Each row was made from one small tree. Brackets hold a mark, then the marks that hang from it, in alphabetical order. Every link used is in the known rows. Write each row's tree.
Known rows
(niput (magak famad (fugifi binaf) sazuz)): [ -1  -1  -9   3 -15 -35 -30  40   1   4  61   9   9  -2 -33   3 -16   7
  -4   1  18  -9 -20  -3   8 -33   0 -14  31   7 -12   1]
(faru sazuz tomi): [-44  -9  -1  25  -3  -3   3 -13  10  30  -7  20 -10   2   2   7   5  -3
   7  -6 -28 -16  25   0  -6  27  -8  16   1  -5 -12 -20]
(lili (binaf riped) famad): [-18 -14  20  -3  -2   3  14 -14  15  -3 -26  23  -6 -21  17 -11 -16   4
  10   2 -35   8   2 -18   6  22   7  29 -21 -23  46 -13]
(binaf fugifi lili riped): [ 10   0  -7  -2  11  27  38 -19   2  -8 -28 -29  18   4  23   1   0  -9
  13  -4 -20  14   2 -10   0  56 -18  26 -42  16  -6   7]
(vifazuf gotar magak): [ -9 -25  -6  16  20  14  26   5   4  -8 -39 -29 -17   1  11  14  21  11
   6  -7 -21 -13   8 -12  -7  11  22   8   3  -1 -22 -28]
(lili (binaf fugifi) famad): [-22   7   7  -4  12  12  15   1   7 -15 -24  11  -1  -4  21  32 -28   7
  14 -18 -33 -21  23 -10  13  22   4  30 -30  -5  27   6]
(faru tomi): [-18 -10 -14  20   7   7  14 -10  -6  13  -3  17   1  11  -3   4   6  -2
   6  -6 -24 -14  28 -13  -8  18 -10  17   2 -10   0  -9]
(magak famad (fugifi binaf) pirifo sazuz): [ 11  -8   0 -17  -5  -5 -52  19 -10   6  32  25   5   7 -33   3 -13   1
 -11   5  30   8  -7  22  11 -35   2 -27  24  12 -13  15]
(toted (pirifo magak)): [ -6  11   2  15  -3   0  12  -2   0 -12 -16  11 -18   8   6  -7   8 -10
   0  -2  12 -13   5  -4 -16   7   8   6  11 -19   5 -19]
(binaf fugifi (lili famad) riped): [  8   3   1  -9  23  23  21 -19  15 -13 -42  -4  17  -7  17  11 -14  16
  12   3 -19   9   0 -12  12  37 -16  22 -45   7  17   8]
(niput (magak famad fugifi sazuz)): [-14   3 -16   4 -23 -31 -16  24   4  23  53   6   0  -2 -21 -15 -22  12
  -4   6   0  -3   3  -9  -5 -23   3  -9  12  16  -5  -4]
(lili binaf): [-21  -2  12   9  -4   9  24  -6   0   0 -10   9  -6  -4  20   2 -15 -10
   8 -16 -35 -15  24 -14  -6  13  13  21 -13  -8  16 -10]
(fugifi (binaf lili)): [ 21   0   6  10  17  20  14  -3   3 -18 -21  -4  13   5   0  28  -3  -5
   2 -13 -15 -21  -4 -15   4  -5  -2   2  -2   1 -10   4]
(binaf lili): [ 13   5   1  10  13  25  26 -21   8   1 -22   0   7   4  12  10  -7   5
   1 -10 -27 -13  16 -18  -9   7  -2   7 -22  11  -3   3]
(toted (pirifo (magak sazuz))): [  4  20   7  11 -22  -8 -10  -8  -7 -11   2  27 -19   4  -8 -15  11  -3
  -8   8  -2 -13   4  -2 -23  11   5   3  13 -30  -4  -7]
(lili (binaf (fugifi magak) riped) famad): [-30  -1  13 -15  -4  -1  32 -21   3  -3 -21 -18  -8 -16  40   0   6  -3
  10  -2 -15  18  -5   3  13  41  -5  30 -31 -16  45   1]
(dezal gotar): [ -4  -2   8  16  18  11  19  -7 -10   0 -27  13 -17   7  22   6  14   4
   0 -13  -6 -11  11 -15  23   2  -2  20   4 -10 -21   6]
(binaf (fugifi magak) lili riped): [  3   6  -5  -8   3  20  46 -35  -4  -2 -27 -52   8   1  38  -7  24 -15
   7  -1  -9  21  -7  -2   1  50 -20  18 -37  11   4  14]
(fugifi (binaf lili riped)): [ 20 -12  10   3  12  16  13 -10   0 -13 -22 -11  19  -4   1   0  11 -13
   7   1 -11  11 -24 -13   5  16 -10  14  -9  -5  -3   1]
(binaf riped): [ -3 -16   1   3   5   9  13 -13   4  13 -27  -2   5 -10  10 -22   8 -16
   2   4  -3  16   1 -11   4  32  -4  26  -9 -10  -7 -12]
(toted (pirifo (magak famad fugifi sazuz))): [ 10  22  -9  -4 -22 -24 -21  21 -16   0  35  28 -16  10 -26 -26  -2   7
   3  31  10   1   4  12 -26 -27   6 -21  11   7  17  -8]
(niput (magak fugifi sazuz)): [-22   2  -2  12 -18 -19  -7  12   5  11  41  -3  -1   1 -10  -5  -8   3
  -7  -4 -16   1  11 -17   2  -7  -2  11  22   4 -11   8]
(pirifo magak): [ 10   2   1  10   9  -3  26   2   7  -4 -16  -4  10  -8  16 -19   1 -21
   6 -16   1   2  17  -6 -11  -3   8  -1  -4 -22   6  -5]
(toted pirifo): [-18   6  -2  17   2  18  -7 -10  -3  -3 -23  28 -26  17   3  16   6   3
 -13  -1   0 -26  11 -11   0  18   5  23   9  -4 -17 -22]
(vifazuf (magak (fugifi binaf) sazuz)): [ -3  -2   0  -7  -1 -12 -33  17  11 -12   6 -17   3  -2 -18  29  16  -6
  10  14 -15 -16  -8   4  -5 -19   8   4  28   0  -8  -1]
(toted (pirifo (magak (fugifi binaf) sazuz))): [ 11  17  14   2 -17 -17 -22  20 -13 -27  25  14  -6  12 -29   1  18 -12
   1  18   4   1 -14   7  -7 -23   0  -1  35 -22   3   4]
(tomi (faru sazuz)): [-31 -18  20  21  -3  -7   6   9  17   9 -21   7  -9  -9  19  19  21 -14
 -13 -17   0 -14  14   7  12  20  -2  11  -6  -1 -22 -25]
(binaf (fugifi (magak pirifo sazuz)) lili): [  4  17   5 -14  -9  31   3 -50 -12   2  -1 -26   1  13  22  12  10   9
 -15 -14   2   8   7  18  -2  33 -15 -11 -17   8 -19  36]
(toted (pirifo (magak famad))): [  3  17 -13  11 -10 -13  -3  12   0  -1  -5  20 -17   7  -1 -19  -7  -1
   0   6  26 -23  -1   5 -26  -6  11 -14   1  -5  15 -29]
(magak famad (fugifi binaf) sazuz): [ 20   3  -7  -8   2 -21 -31  30 -14   5  33  23  11  -3 -37   4  -4  -4
   2  20  10  -4  -5  12   9 -43   3  -9  14   9  -9   6]

Which tree is each row?
[  1   0  -7 -17 -12   1 -39   2  -7  19  30  21  -5   2 -23 -15 -19  10
 -10   7  21  12  14  18  -4 -25   2 -24   6  24  -5   9] | (magak famad fugifi pirifo sazuz)
[ 29 -10  -4 -12   5   0   5  19  -4  -5   8 -15  20  -2 -16 -11  -4  -6
  17  23   0  20 -26   0   0 -19  -6 -11 -13  35  19  -1] | (magak famad (fugifi (binaf lili riped)))
[ 34   8  -3  -6  -7 -35 -15  37  -5  -5  42   2  17 -12 -32 -19  -3 -15
  10  16  17  13  -8  17  -8 -48   5 -30  16  -6  13   8] | (pirifo (magak famad (fugifi binaf) sazuz))
[-14   9   0 -14  -6  17  -9 -34 -10   9  -3 -16 -11  10  15   8  15  -5
 -19 -19  26   8  11  25   8  35 -13   1  -2 -12 -28  27] | (binaf (fugifi (magak pirifo sazuz)))
[-19  -2  -8  -5 -22 -14 -36  14   6  20  53   7  -6   5 -20 -14 -31  19
 -15  -8  23   6   1   5  -5 -21   1 -28  24  22 -10   4] | (niput (magak famad fugifi pirifo sazuz))
[-18  -9   0  12   2 -12  -2  37  13 -11  26 -19   5   7  -9  21  -9 -13
  -2 -18  10  -6  -9 -10  19 -20  -1  11  37   3  -9  -2] | (niput (magak (fugifi binaf)))
[  7   3   9   4  -2 -14 -12 -14 -10   1   2   3  -1  -5  -1   9  31 -12
 -17  -4   6  -8 -13   7  15  -3  -1   5  27 -36 -19  10] | (fugifi binaf (magak sazuz))
[ -6   2   6   7  13  -5   2  27  28 -20  15  -7   9   5  -7  37 -28  23
   0  -9 -15  -8 -15 -27  20 -36  -4  -3  16  11  23   5] | (niput (magak (fugifi (binaf (lili famad)))))
[-22  -8  11 -10   2   8  21  -5   7 -12 -26   3   6 -14  23   4 -17  -1
  17  -3 -27   4   3  -6  12  45   0  39 -36 -11  37  -2] | (lili (binaf fugifi riped) famad)
[  0 -24 -20   8  15   2   9  18   0   3 -25 -19 -14  -7   2   5   6  22
   7   6  -8 -18  -3  -3 -16  -4  27 -13  -7  13 -12 -36] | (vifazuf gotar (magak famad))
[  7  10  -6  -1  -7 -19 -14  45  -7 -20  19   7  -8  15 -23   0   0  -9
   4  15  33  -8 -17  13 -11 -42   9 -20  23   9  19 -17] | (toted (pirifo (magak famad (fugifi binaf))))
[  6   0   2 -12  -9  -7 -43 -12 -11  13  14  14  -9   0  -8  -4   7   2
 -26  -5  49  -3 -20  27   8 -14   1 -31  27 -17 -19  10] | (fugifi binaf (magak famad pirifo sazuz))
[ 15   8 -15  -2  -2 -23  20  28   2   9  19 -13  12  -4  -5 -27 -11 -11
  14   9  14  19  18   7 -18 -35  10 -23  -8  17  28  -4] | (pirifo (magak famad fugifi))
[ 12  -8  10  -5   5  11  26 -22  -5  -8 -21 -30   9  -4  20  -5  34 -15
  -1   2   1  19 -33  -7   7  17  -9   6  -3 -13   8   4] | (fugifi (binaf lili riped) magak)
[-18 -34  -4   7  18  32   6  -6   6  -6 -38 -28 -21  12  12  15  12  17
  -5 -19   1  -2   4   3  -5  15  19 -11   8   4 -24 -20] | (vifazuf gotar (magak pirifo))
[ 22 -12  12  -4  21  13   0  -6  19 -17 -40  15  15 -10   0  10  -8   7
   4   4 -16   8 -28 -19  17   4  -6  11 -10 -18  23  -4] | (fugifi (binaf (lili famad) riped))
[  4 -14 -17  -2   0 -13  -8  24  -9   3  14 -15 -12  -5 -21  -2  10  25
   8  29 -23   1   1   3 -17 -25  23 -19  -2  28 -10 -18] | (vifazuf gotar (magak famad fugifi sazuz))
[  8  18  -2  -1  27  27  19 -12  18 -15 -36   3  10   3  17  41 -25  24
   7 -11 -24 -18  15 -15  13  18  -9  16 -41  11   5   9] | (binaf fugifi (lili famad))
[ -1  23 -20  -7  -5 -17  -3 -10 -16  20  10  -7  -2  -4  10  -2  10   1
  -7   7  18  -9   6  20   0  15  -4  -1 -19  -2 -17   7] | (binaf (fugifi (magak famad sazuz)))
[-10   2  10  -6 -11  10 -17 -43  -7  19  -4   7 -18   1  11  -7  18   3
 -29 -14  20  10   7  12   3  11  -1  -7  19 -19 -21  16] | (fugifi (magak pirifo sazuz))
[ 16   1   6  -3  14  17  12  12  -1 -18   1 -15  16  11  -8  26  -1  -3
   7   0 -21   3   1  -9   7 -28  -3   0   0  22   4  12] | (magak (fugifi (binaf lili)))
[  0   3  -3 -11 -12  -3 -28 -28  -6  30  12  15 -16  -2   2 -20   6   9
 -26  -3  34   3   2  23  -5  -8   4 -29   8  -7 -14   7] | (fugifi (magak famad pirifo sazuz))
[  6  -1  -4  -6  -4   7 -36 -13  -3  22  10  34  -7  -3 -12 -11 -20  12
 -16  -7  24  -6  10  13  -6  -1   4 -21   1   0 -19   5] | (magak famad pirifo sazuz)
[ 22 -14   9  -8   7  13  18   5   1 -16  -4 -23  22   3  -6  -3   9 -14
  15  12 -17  24 -19  -7  10  -8 -11   8  -7  22  12   9] | (magak (fugifi (binaf lili riped)))
[  9 -20 -10 -11   8 -14 -10  32  -8   3   7  -3  13  -7 -20 -19   2 -19
  11  20  25  20 -21   7  13 -18  -3  -1   2  19  13 -12] | (magak famad (fugifi (binaf riped)))
[ 12  13   5   0 -10 -19  12   6   0   3  23  -4   9  -4  -8 -28   3 -15
   8   8 -12  22  24   2 -12 -22   2  -6   2  -9  13  12] | (pirifo (magak fugifi sazuz))
[ 15  19  18  -6   7  -1 -12 -27   2 -11 -13  21  -3  -7   1  26  12  22
 -14   5 -11  -8 -20  -8  16 -21  -1  -8   6 -34  13  19] | (fugifi (binaf (lili famad)) (magak sazuz))
[ 21  14  -7  -4 -15 -32  -1  19  -3   9  36   6  11 -11 -16 -36  -8  -8
  10  18   3  16  12  14 -20 -37   8 -28  -5   6  15   6] | (pirifo (magak famad fugifi sazuz))
[ -4  -4   0 -18   0  38  30 -45  -1  -2 -27 -49   4  10  39  -9  15  -6
  -3 -13  14  30 -11  11   5  55 -19  -1 -27  15  -5  21] | (binaf (fugifi (magak pirifo)) lili riped)
[-17  -2  -8   4 -16  -8 -34  -1   7  22  35  17  -9  -1  -8 -13 -34  19
 -22 -20  32 -11  -4   0  -4   4   3 -24  23   0 -24  -5] | (niput (magak famad pirifo sazuz))
